(in the rows, 128 means zero)
Known rows, with every way that one mark hangs from another:
tosif(migu): [101 103 130  49 169 105  93 110  66 212 101 125 144 104 126 131 140 139
 149 148 112 183 128 120 143  87 146]
notako(mima(pavof(kuni))): [104 136 130 167 167 113 151 117  74 153 151 122  70 129 149 103  96 115
 126 151 121 104 115 104 142 119 119]
notako(mima(pavof(kuni(diporis vuko(gino))))): [102 137 131 225 149 101 181 151 122 185 137 128 109 128 146 123 125 104
 106 129 148 100  96 112 135 135 119]
lipel(kuni(diporis) mima(pavof) tosif): [102 200  76  89  31  71  94 125  93 111 128 134  90 126  78  98 118  31
  62 114  82 103 123  95 143 104 175]
nuseso(kuni(vuko)): [155  74 169 129 159 108 121  88 160 129 131 120 127 129 157 114 108 149
 153 108 154  75 154 146  98 164 119]
notako(mima(pavof(kuni(diporis)))): [102 150 137 172 151 100 163 136  87 191 132 126  87 134 136 120 114 104
  99 135 125 121 113  98 141 112 129]
diporis(kuni(notako(mima) vuko(gino(tofal)))): [158 121 102 160 121 159 103 114 183  98 129 135 181 121 152 128 120 171
 132 142 123 153 127 150 145 179 134]
migu(gipe): [112 140 151  51 160 144 152 118  91 147 132 120  83 190  98 124 148 137
 120 135  59 126 168 101 133 101 139]
nuseso(kuni): [121  85 160 102 183 139 120  84 140 148 125 124 115 147 134 128 115 147
 148 134 118  85 162 145 114 145 138]
lipel(kuni(vuko) mima tosif(migu)): [142 123  65  79  21  53  21 121 105  98 129 144 134  81 115  64  91  43
  89 102 113 103  95 130 129 104 177]
kuni(notako): [141 119 136  76 152 181 135 107  99  99 134 118 118 146 117 139 141 165
 166 155 114 168 154 127 135 110 128]
lipel(kuni(diporis vuko(gino)) tosif): [ 82 135 116 108  50  71 143 153 153 130 134 138 160 144  79 131 153  46
  68 100  74  88 119 137 126 140 165]
mima(notako pavof(kuni)): [ 56 125 153  87 225 104 159 137  74 136 116 128  80 116 148 128 122 146
 149 173  94 156 121  93 131 116  83]
diporis(kuni(notako)): [123 125 112  60 144 163  91  86 133 110 117 121 162 143  95 131 127 190
 148 150  85 169 156 137 139 142 138]
lipel(kuni(diporis vuko(gino))): [ 84 113 127 105 121  77 147 145 156 174 100 142 157 148 109 139 159  99
 113 110 106 111 119 153 104 138 144]
mima(notako pavof(kuni(diporis vuko))): [ 84 132 170 115 190  60 172 161 108 160  99 129 112 107 159 133 138 137
 125 133 130 168 114  91 115 126  80]
kuni(vuko): [149  98 154  97 143  84 133 101 101 150 131 115 123 122 147 101 136 151
 156 111 142 153 158 116 110 138 124]
nuseso(kuni(notako(mima))): [161 100 140 167 146 198 112 105 168  83 142 125 123 149 139 134  92 148
 139 142 148  67 142 152 128 147 132]
pupoper(gipe): [127 120 126  43 191 114 127 107  79 163 142 120  91 112 105 132 124 165
 176 120  86 158 167 106 118 101 156]
nuseso(kuni(diporis vuko)): [153  95 176 135 143  92 138 112 177 175 107 125 151 137 141 135 130 136
 120  89 159  97 152 142  96 158 133]
nufato(pavof(kuni(diporis vuko))): [ 86 114 151  96 128  75 108 147 104 189 137 135 142  97 121 125 161 121
 137  87 132 139 133 139 108 109 116]
notako(mima(pavof(kuni(diporis vuko)))): [130 141 144 193 135  76 166 136 103 177 138 122  98 121 156 108 107 107
 103 115 151 113 111 101 128 129 114]
nufato(pavof(kuni(diporis notako(mima) vuko))): [122 127 132 152  93 131 101 166 128 130 152 135 147  97 126 130 141 123
 128  93 159 125 116 146 119 112 110]
nuseso(kuni(diporis notako(mima))): [159 120 148 170 124 180 130 128 182 129 120 129 144 156 125 156 115 136
 107 121 153  91 138 146 126 142 147]
mima(pavof): [ 97 151 142  85 182 112 161  88  59 159 125 105  81 125 128 128 138 143
 159 155 110 141 156  89 144 115 111]
nuseso(kuni(diporis notako vuko(gino(tofal)))): [163 104 163 160 152 169 160 131 219 118 112 142 169 139 163 180 152 143
 140 126 151 121 139 173 116 165 122]
pavof(kuni(diporis)): [ 95 105 154  95 165 103 153 138  98 207 122 139 119 155 118 133 146 122
 115 125  93 171 130 134 116 101 150]
nufato(pavof(kuni(notako))): [ 81 115 126  75 151 168  93 131  87 107 157 134 120 106 110 135 145 145
 174 140 105 132 137 156 127  92 105]
nufato(pavof(kuni(diporis vuko(gino)))): [ 59 111 136 125 142  99 123 163 121 200 139 141 154 102 112 138 179 120
 138 100 128 126 119 151 114 119 119]
nuseso(kuni(diporis notako(mima(pavof)) vuko)): [180 136 156 209 118 144 152 123 191 105 124 114 139 129 152 147 104 135
 116 108 193  64 127 131 122 160 102]

Rows:
[141 183 131 158 117 159 165 136 111 141 119 114 121 140 116 157 138 132
 112 139 147 154 132  96 155 110 125]	kuni(diporis notako(mima(pavof)))
[120 113 147 100 152 159 156 144 118 144 125 138 129 160 116 151 144 135
 132 139 104 178 125 148 121  95 134]	pavof(kuni(diporis notako))
[105 133 136 109 188 161 168 108  80  96 144 118  79 134 135 137 120 141
 169 175 103 132 126 125 139 105  90]	mima(pavof(kuni(notako)))
[146 129  70  72  90 156  59 112 116  59 123 145  95 137 115  93 105 116
 145 144 114 126 126 151 114 103 158]	lipel(kuni(notako) mima)
[157 130 126 211  99 161 162 169 173 140 127 129 169 142 127 151 157 136
 113 113 175 140 112 131 131 142 137]	kuni(diporis notako(mima) vuko(gino))
[161 133 149 132 134 154 175 149 166 135 111 139 170 131 152 177 184 144
 142 131 141 203 133 145 132 138 127]	kuni(diporis notako vuko(gino(tofal)))
[172 116 108 142 101 136  86 100 161  92 131 116 174 122 129 104 100 177
 130 119 140 137 138 129 130 166 128]	diporis(kuni(notako(mima) vuko))
[179 139 136 191 105 156 163 160 176 135 124 141 168 130 164 161 160 130
 116 123 162 177 118 137 140 147 136]	kuni(diporis notako(mima) vuko(gino(tofal)))
[180 167 139 186  93 125 165 139 135 120 124 107 133 120 142 142 131 133
 115 112 186 140 127  97 137 133 104]	kuni(diporis notako(mima(pavof)) vuko)
[141 115  93 177 116 162 101 118 181 102 130 125 184 131 119 119 118 177
 132 134 134 120 120 143 137 176 135]	diporis(kuni(notako(mima) vuko(gino)))
[133 122 137 188 150  89 153 119  91 137 155 116  81 113 167  91  88 115
 129 130 147  95 112 104 130 132 103]	notako(mima(pavof(kuni(vuko))))
[134 138 152 137 153 119 184 132 112 120 128 119 110 128 142 145 136 132
 146 133 140 144 120 122 126 115  85]	mima(pavof(kuni(diporis notako vuko)))
[145  96 155 176 148 175 159 139 217 125 115 129 172 150 128 171 149 146
 139 116 164  87 129 168 110 161 123]	nuseso(kuni(diporis notako vuko(gino)))
[138 122 133  78  90 106 130 134 152 101 107 133 152 144 114 144 140 116
 127 108 123 133 127 153 103 126 124]	lipel(kuni(diporis notako vuko))
[125 126 140 147 192 152 188 121 119  84 147 133  99 116 180 150 133 132
 178 176 120 140 113 142 140 133  77]	mima(pavof(kuni(notako vuko(gino(tofal)))))
[156 113 119  87 123 135  93  88 154  94 119 116 176 128 117 120 122 191
 152 125 121 159 152 138 123 160 119]	diporis(kuni(notako vuko))
[193 136 142 171  79 132 141 147 152 128 124 120 155 132 137 133 135 140
 110  96 182 157 130 118 125 132 132]	kuni(diporis notako(mima) vuko)
[ 95 140  78  56  56  87  46 144 104  61 127 149  99 119  98  73 102  64
  81 130  73 126 127 106 126 115 176]	lipel(kuni mima(notako) tosif)
[123 138  98 125 157 117 107 103  63 140 137 130  50 118 145  78 104 118
 145 149 129 138 124 107 127 103 137]	lipel(mima(pavof(kuni)))
[ 64  92 128 123 159 116 109 143 106 159 157 137 133  93 124 119 160 130
 166 120 122 104 122 156 115 123 109]	nufato(pavof(kuni(vuko(gino))))
[176 100 169 142 131 148 140 120 196 113 115 123 163 142 138 156 130 150
 136 103 171 105 145 156 103 154 118]	nuseso(kuni(diporis notako vuko))
[125 160  97 127 130 162 103  90 126 102 127 111 140 129 110 124 100 175
 130 157 108 130 139 112 157 149 123]	diporis(kuni(notako(mima(pavof))))
[144 159 122 151 139 180 146 112  92  90 144 111  93 130 133 132 112 145
 147 162 141 127 135 101 157 116 110]	kuni(notako(mima(pavof)))
[ 85 130  65  40  61  77  13 150  93 102 104 155 133  85 102  83 100  55
  78 139  76 141  93 112 141  91 179]	lipel(kuni mima(notako) tosif(migu))
[142 143  70  67  13  73  39 136 113  80 135 148 116 118  97  68  95  31
  64  98  78  71 104 119 132  92 171]	lipel(kuni(vuko) mima tosif(migu(gipe)))
[137 104 129 217 125 158 165 178 168 137 142 144 150 146 138 141 136 121
 113 122 152 125  88 154 120 132 131]	pavof(kuni(diporis notako(mima) vuko(gino)))
[ 94 118 116 125 129 170  84 141  94 107 166 135 115 104 120 123 125 131
 153 134 121 114 122 149 135  98 115]	nufato(pavof(kuni(notako(mima))))
[143 124 139 148 127 160 173 155 163 141 112 126 171 145 117 168 182 148
 141 121 153 166 125 139 124 135 126]	kuni(diporis notako vuko(gino))
[155 151 131 143 102 164 140 145 128 149 122 125 142 151 114 149 141 136
 105 124 143 171 136 114 141 112 154]	kuni(diporis notako(mima))
[146 148 148 181 139 175 151 121 167 123 119 119 124 145 130 163 109 133
 112 135 156  76 133 129 138 141 120]	nuseso(kuni(diporis notako(mima(pavof))))
[131 185  60  90  37 143  81 108  96   4 153 129  77 123  93  95  96  57
 108 149  86  85 122 116 151 106 147]	lipel(kuni(notako) mima(pavof) tosif)
[113 161 105  97 102  38  93 152 126 127  77 139 105  98 143  95 121 101
 103 111 150 139 112  97 104 128 121]	lipel(kuni(diporis vuko) mima(notako pavof))
[130 143  90 188 128 158 123 113 166  97 130 115 163 118 122 126 114 170
 137 146 137 104 117 126 148 176 108]	diporis(kuni(notako(mima(pavof)) vuko(gino)))
